Each row comes from the steps of one path. Every step used is in the known rows, and no mark comes twice. Write the path behind each row, first mark first.
Known rows:
reli-nago-zinod-pubub-tanid: [ 1.50 -1.96 -3.58  4.07  0.71  1.38  0.65  0.16  1.62 -0.69 -0.24  0.88
 -2.25 -3.47  0.19  0.75 -0.78  4.26 -0.56 -0.98  0.87 -0.58  0.04 -2.38]
tanid-pubub-vifi-nago-zinod: [-0.43 -4.03 -1.38  1.10  2.15  3.22  3.60  2.66 -0.57 -1.90 -4.94 -0.18
  6.31  2.77 -0.82 -0.86 -3.85  2.45 -4.71  1.30  0.49  3.21  1.00 -2.69]
tanid-pubub-zinod: [ 0.13 -2.39 -0.50  0.74  3.39  1.83  1.57  0.31 -0.30  1.68 -2.02  1.81
  2.87  2.83  1.24  1.65 -1.20 -1.37 -2.00 -2.60  1.20  5.10  1.57  2.19]
zinod-tanid-pubub-vifi-nago-reli: [-1.18 -0.65 -1.29 -0.50  6.10  2.09  2.92 -1.84  0.89 -2.60 -1.90 -3.32
  7.96  4.19 -1.97 -2.85 -4.31 -0.85 -1.38  0.08  0.18 -0.32  0.08 -1.20]
vifi-zinod-nago: [-2.48  2.06  4.66 -1.67 -6.05 -2.08 -1.76 -0.02 -1.38  2.51  1.68  2.00
 -3.16  0.43 -0.49  1.89  1.82 -3.39  0.85  3.11  2.17 -1.37 -0.02  4.30]
pubub-zinod-tanid: [ 1.04 -0.12  0.07 -2.87  2.45 -1.74  0.38 -2.38 -0.91  4.02  1.24  1.06
  0.17  3.03  0.31  0.06  1.36 -3.35  1.03 -4.38 -0.80  0.38  0.77  3.35]
reli-vifi-zinod: [-0.03  3.04  2.20 -0.47 -2.98 -0.98 -4.73  3.23 -1.95 -0.34  1.15  0.38
 -6.09 -1.03  1.00  3.47  1.15  1.43  2.80  1.74 -0.33 -2.40  1.92  2.62]
zinod-pubub-vifi-nago: [ 0.23 -1.54 -0.30 -0.07  1.53  2.10  5.15 -2.96 -0.19 -1.77 -1.44 -2.20
  5.89 -0.05 -4.37 -4.95 -0.84 -1.68 -0.57  0.33  0.78  2.02  0.24 -3.17]
nago-zinod-pubub: [ 3.25 -0.15  1.49  1.05  0.04  0.05  2.51  4.34  0.76  0.55  0.79  1.07
 -2.50 -4.83 -0.49 -2.48  0.14  0.88 -3.49 -1.17 -0.73  1.23 -1.56 -1.92]
pubub-tanid-zinod-nago-reli-vifi: [ 1.58 -1.50  0.14 -2.49  0.54 -0.13  1.76 -3.84  3.06  2.22 -1.26  1.02
  1.08 -0.87  6.30  3.20  0.65 -1.33  2.96 -3.37  1.03  2.01 -0.46  3.93]
nago-reli-vifi-zinod-pubub-tanid: [ 0.89  4.26  0.49 -1.90 -0.03  0.18 -3.73  1.90  1.69  0.31  4.65 -3.40
 -2.30 -3.85  0.84  1.67 -2.03  3.13  1.18 -2.08  1.69 -1.19  1.58  1.47]
reli-vifi-zinod-tanid-pubub: [-1.89  2.55  1.52 -0.16  0.07 -0.79 -3.18  1.43 -1.43 -1.21 -0.24  0.14
 -2.53  1.02  0.40  1.67 -0.62 -0.11  2.68  1.67 -0.50 -2.15  1.75  2.11]
tanid-zinod: [ 3.71  0.07  2.40 -0.87  2.57  2.08 -0.22 -2.59 -3.20  2.19  0.96  1.04
 -1.96  0.00  3.97  2.97  4.14 -3.87  1.34 -3.74 -0.14  2.92 -0.06  2.79]
reli-vifi-nago-pubub: [ 1.53  2.72 -2.46  1.31 -2.06 -0.89 -4.98  1.44 -1.36 -1.97  0.52  1.24
 -4.40 -1.52  0.00  0.29  2.54  0.48  3.75  3.03 -0.97 -3.42  1.32 -1.81]
pubub-zinod-nago-vifi: [ 1.70  1.54  1.23 -3.24 -3.19 -1.25 -1.16 -0.63  1.12  4.45  4.96  2.93
 -1.17 -1.58  1.02  1.77  1.80 -3.90 -0.17 -2.46  1.07  2.13 -0.27  4.26]
reli-nago-vifi-zinod-pubub-tanid: [-3.41  1.58 -3.11  2.83 -0.37 -0.52 -2.28 -2.60  0.88 -1.51  0.98 -0.60
 -2.86 -1.13 -0.73  0.09 -0.43  1.95  2.36 -0.63  0.16 -0.26  1.18 -1.38]
reli-nago-vifi-zinod: [-1.91  2.78 -2.21  2.94 -1.34  0.21 -4.95 -0.25 -0.67 -1.53  2.99 -0.63
 -5.14 -1.34 -0.78  2.08  0.30  2.61  1.55  0.32  0.09 -1.50  1.24 -0.70]
vifi-nago-pubub-tanid: [-1.82 -0.63 -4.29  1.09 -1.66 -3.71 -0.89 -2.65 -0.63 -0.04 -4.13  1.86
 -1.01  2.59 -0.35 -3.61  3.12 -1.60  3.22  1.92 -1.37 -1.82  0.45 -3.42]
pubub-tanid: [ 0.17 -2.98 -0.77 -0.47  0.85 -1.88  3.25 -0.96  3.56  0.28 -5.21 -0.28
 -0.13  2.07  3.65  1.04  0.09  1.42  2.24 -1.69 -1.04  0.43 -0.35  2.24]
pubub-vifi-zinod-nago-reli: [-0.90 -1.13  4.21 -3.62 -3.68  0.61  1.06  2.60 -0.52  0.55  1.35 -2.59
  3.17  0.06 -1.75  1.04 -2.01  2.46 -3.37  1.62  0.27  0.19 -0.90  0.63]
pubub-tanid-zinod-nago-reli: [ 1.33 -2.05  0.36 -2.49  0.82 -0.33  2.75 -4.44  2.93  2.81 -1.69  0.86
  1.71 -0.07  5.88  2.52  0.86 -2.04  2.23 -3.73  1.16  2.47 -0.90  3.91]
pubub-vifi-nago-zinod-tanid: [ 0.91 -2.82 -1.02 -2.00 -0.65  0.69  2.65  2.27 -1.48 -0.73 -2.87 -1.36
  3.85  2.06 -2.21 -2.26 -1.94  2.96 -3.22  1.28 -1.40 -1.50  0.27 -3.45]
pubub-vifi-nago-zinod: [ 1.60 -3.03 -0.80 -1.72 -1.84  1.00  2.08  3.45 -1.79 -0.38 -2.62 -0.89
  2.55  1.08 -1.72 -1.17 -1.48  3.95 -3.70  1.37 -1.03 -0.81  0.58 -3.32]
nago-pubub-zinod-tanid: [-0.60 -0.31  0.24 -0.20  1.56 -4.42 -1.04 -0.23 -0.40  1.70  1.12  1.33
 -1.20  0.48 -0.51 -3.55  4.28 -2.58  0.62 -1.94 -4.92  0.92 -3.07 -2.40]

Write each row's path:
[-0.95 -2.08  0.51  0.05  6.47  1.89  4.42 -1.06  1.23 -3.07 -3.04 -2.69
  7.54  4.35 -1.41 -2.34 -3.45 -1.04 -1.56  0.21 -1.31  0.58 -1.24 -0.53] => zinod-tanid-pubub-vifi
[-1.65 -1.73 -1.03  0.09  5.73  1.62  3.94 -2.35  0.37 -2.80 -3.74 -2.08
  7.76  5.32 -2.01 -3.07 -3.38 -1.78 -0.85  0.81 -0.47 -0.15 -0.11 -1.06] => zinod-tanid-pubub-vifi-nago
[-0.82 -3.76 -1.37  1.06  2.80  3.58  3.52  0.87 -0.57 -2.44 -4.95 -0.97
  7.21  3.91 -1.17 -0.50 -3.55  1.28 -3.24  1.51  0.99  3.25  1.25 -1.93] => tanid-pubub-vifi-nago
[ 4.53  3.51  2.78 -1.63 -2.99  2.24 -1.72  1.18  3.72  0.70  7.70 -1.09
  0.02 -5.12  0.47  3.20 -0.44 -1.43 -0.99  1.69  4.26 -1.66 -2.01  3.89] => zinod-nago-reli
[-1.68  3.58  4.33 -2.47 -5.59 -1.48 -3.20  0.76 -0.69  2.79  4.46  0.33
 -2.92 -1.23 -0.43  2.27  0.54 -2.04  0.01  2.04  3.09 -1.64  0.17  4.19] => vifi-zinod-nago-reli
[ 0.23 -0.32 -3.77  0.49 -1.78 -1.44  1.44 -1.07 -0.84  1.24 -3.26  2.48
 -0.97  0.24 -0.90 -3.59  0.42 -1.06  0.40  0.50  1.46 -1.30  2.18 -2.40] => vifi-nago-zinod-pubub-tanid
[ 0.89  2.38 -3.16  3.64  0.40  1.83 -3.94  0.08  1.05 -2.75  3.47 -1.29
 -4.06 -2.57 -0.29  2.33  0.08  3.10  1.25  0.01  0.08 -1.46  0.36 -1.12] => reli-nago-vifi
[-3.48  2.35 -2.80  3.31  1.10  0.56 -3.62 -1.50 -0.13 -2.32  1.58 -0.76
 -2.08  0.30 -1.24  0.77 -1.32  1.44  1.28  0.32  0.11 -0.95  1.19 -1.14] => reli-nago-vifi-zinod-tanid-pubub
[ 1.60 -0.75  0.72  0.89  2.74 -0.16  2.07  4.61  0.86 -0.28 -1.28  0.96
 -0.24 -0.65  0.81 -1.54 -2.03  1.09 -3.92 -0.55 -1.66 -0.31 -1.51 -1.06] => nago-zinod-tanid-pubub
[ 3.95  0.51  3.56 -1.54 -0.28  2.42  0.37 -3.73 -1.45  2.73  3.13  2.55
 -0.28 -1.76  3.86  3.54  4.06 -6.39  1.22 -1.45  2.00  2.59 -1.46  4.41] => tanid-zinod-nago
[-1.71 -0.80 -4.03  0.64 -0.83 -3.37 -0.83 -4.20 -1.66  0.91 -4.09  2.45
 -0.77  2.74  0.79 -3.26  4.09 -2.96  3.60  0.56 -1.37 -0.54  0.60 -3.09] => vifi-nago-pubub-tanid-zinod
[ 0.09 -1.87  0.38 -2.15  0.29 -1.24  3.18 -4.59  2.96  2.02 -2.71  1.76
  1.19  0.34  5.89  1.35  1.48 -3.04  2.74 -3.17 -0.24  3.12 -1.25  3.38] => pubub-tanid-zinod-nago-vifi
[-3.50  1.84  4.54 -0.90 -6.13 -3.84 -2.34  0.41 -1.34  2.01  1.76  2.42
 -3.43 -0.37 -0.95 -0.12  3.20 -3.54  0.77  3.72 -0.01 -0.96 -1.76  1.75] => vifi-zinod-nago-pubub
[ 2.18 -0.34 -2.90  3.56  1.27  1.31 -1.73  1.40  0.34 -1.08  1.44  0.37
 -3.38 -2.04 -0.06  1.89 -0.72  4.07 -0.77 -0.02  0.07 -3.41 -0.22 -1.63] => reli-nago-zinod-tanid
[-1.81  1.80  1.34 -0.39 -1.65 -1.56 -1.50  0.25 -0.34 -0.46 -0.81  0.35
 -3.26 -1.07  0.50  0.73  0.32  0.18  3.65  0.66 -0.16 -0.73  1.80  1.66] => reli-vifi-zinod-pubub-tanid
[-4.05  5.19  2.13 -1.39 -0.75 -3.47 -2.81  0.69 -0.42 -0.74  2.21 -1.40
 -3.47  0.71 -0.90 -2.55  0.32 -2.08  1.16 -0.31 -2.80 -0.70 -0.23  0.51] => nago-vifi-zinod-tanid
[ 0.30 -2.08  0.25  0.15  1.45  2.08  1.98 -0.58  0.90  2.09 -0.49  2.90
  4.02  1.59  1.11  2.02 -1.26 -3.10 -2.12 -1.05  2.72  4.83  0.61  3.24] => tanid-pubub-zinod-nago
[-4.11  2.11  3.18 -1.50 -0.61 -3.23 -1.27 -1.25 -2.70  1.27 -0.73 -0.34
 -2.32  4.06 -1.24 -0.95  0.95 -2.96  1.93  0.76 -0.79 -2.54  0.72  2.49] => vifi-zinod-tanid
[ 2.38  5.44  1.31 -1.78 -0.97  0.87 -6.32  4.29  0.23  0.31  6.63 -3.41
 -4.49 -4.05  0.90  3.65 -1.37  3.76  0.42 -1.15  1.67 -2.53  1.62  2.14] => nago-reli-vifi-zinod
[ 2.49 -0.66 -2.77  4.36  0.48  2.31 -0.59  1.15  0.46 -0.96  1.81  0.74
 -3.11 -4.34 -0.85  1.05 -0.33  3.69 -1.15 -0.32  1.20 -0.98  0.00 -2.56] => reli-nago-zinod-pubub
[ 2.30 -1.98 -2.48  3.69  0.52  2.72  0.55  1.70  0.43 -1.41  1.13 -0.13
 -1.16 -3.94 -1.38  0.67 -1.24  5.05 -2.42 -0.26  0.60 -0.46 -0.26 -3.53] => reli-nago-zinod-pubub-vifi
[ 1.17 -1.96  1.82 -0.13  2.59  2.57  5.93 -1.12  1.02 -2.23 -0.49 -3.04
  5.64 -1.46 -3.48 -3.93 -0.98 -0.59 -1.58 -0.61 -0.30  3.11 -1.40 -2.30] => zinod-pubub-vifi
[ 0.09  0.51 -3.60  0.67 -0.04 -0.69 -0.15  0.09 -1.94  0.44 -2.68  2.23
 -0.27  2.25 -1.04 -2.63 -0.59 -1.34 -0.53  1.62  1.11 -2.70  2.07 -2.02] => vifi-nago-zinod-tanid-pubub
[-2.17 -1.79 -2.12  3.33  0.62 -0.46 -1.97 -0.70 -0.77 -2.43  0.19 -1.18
 -0.11  0.10 -2.43 -0.75  0.97  3.57  0.28  1.59 -2.66 -1.77 -1.72 -4.76] => reli-nago-pubub-vifi-zinod-tanid
[-1.43 -2.23  4.46 -3.14 -3.99  0.14  2.04  2.18 -1.04  0.35 -0.55 -1.32
  3.06  1.19 -1.74  0.78 -1.02  1.49 -2.82  2.44 -0.31  0.43 -1.02  0.70] => pubub-vifi-zinod-nago
[ 0.42 -2.51  1.83  0.67  0.11 -1.75  0.88  3.76  0.30 -2.34 -0.62 -1.72
  1.05 -1.11 -1.42 -3.12  2.48  2.51 -2.35  1.28 -5.73  1.27 -4.53 -5.39] => nago-pubub-vifi
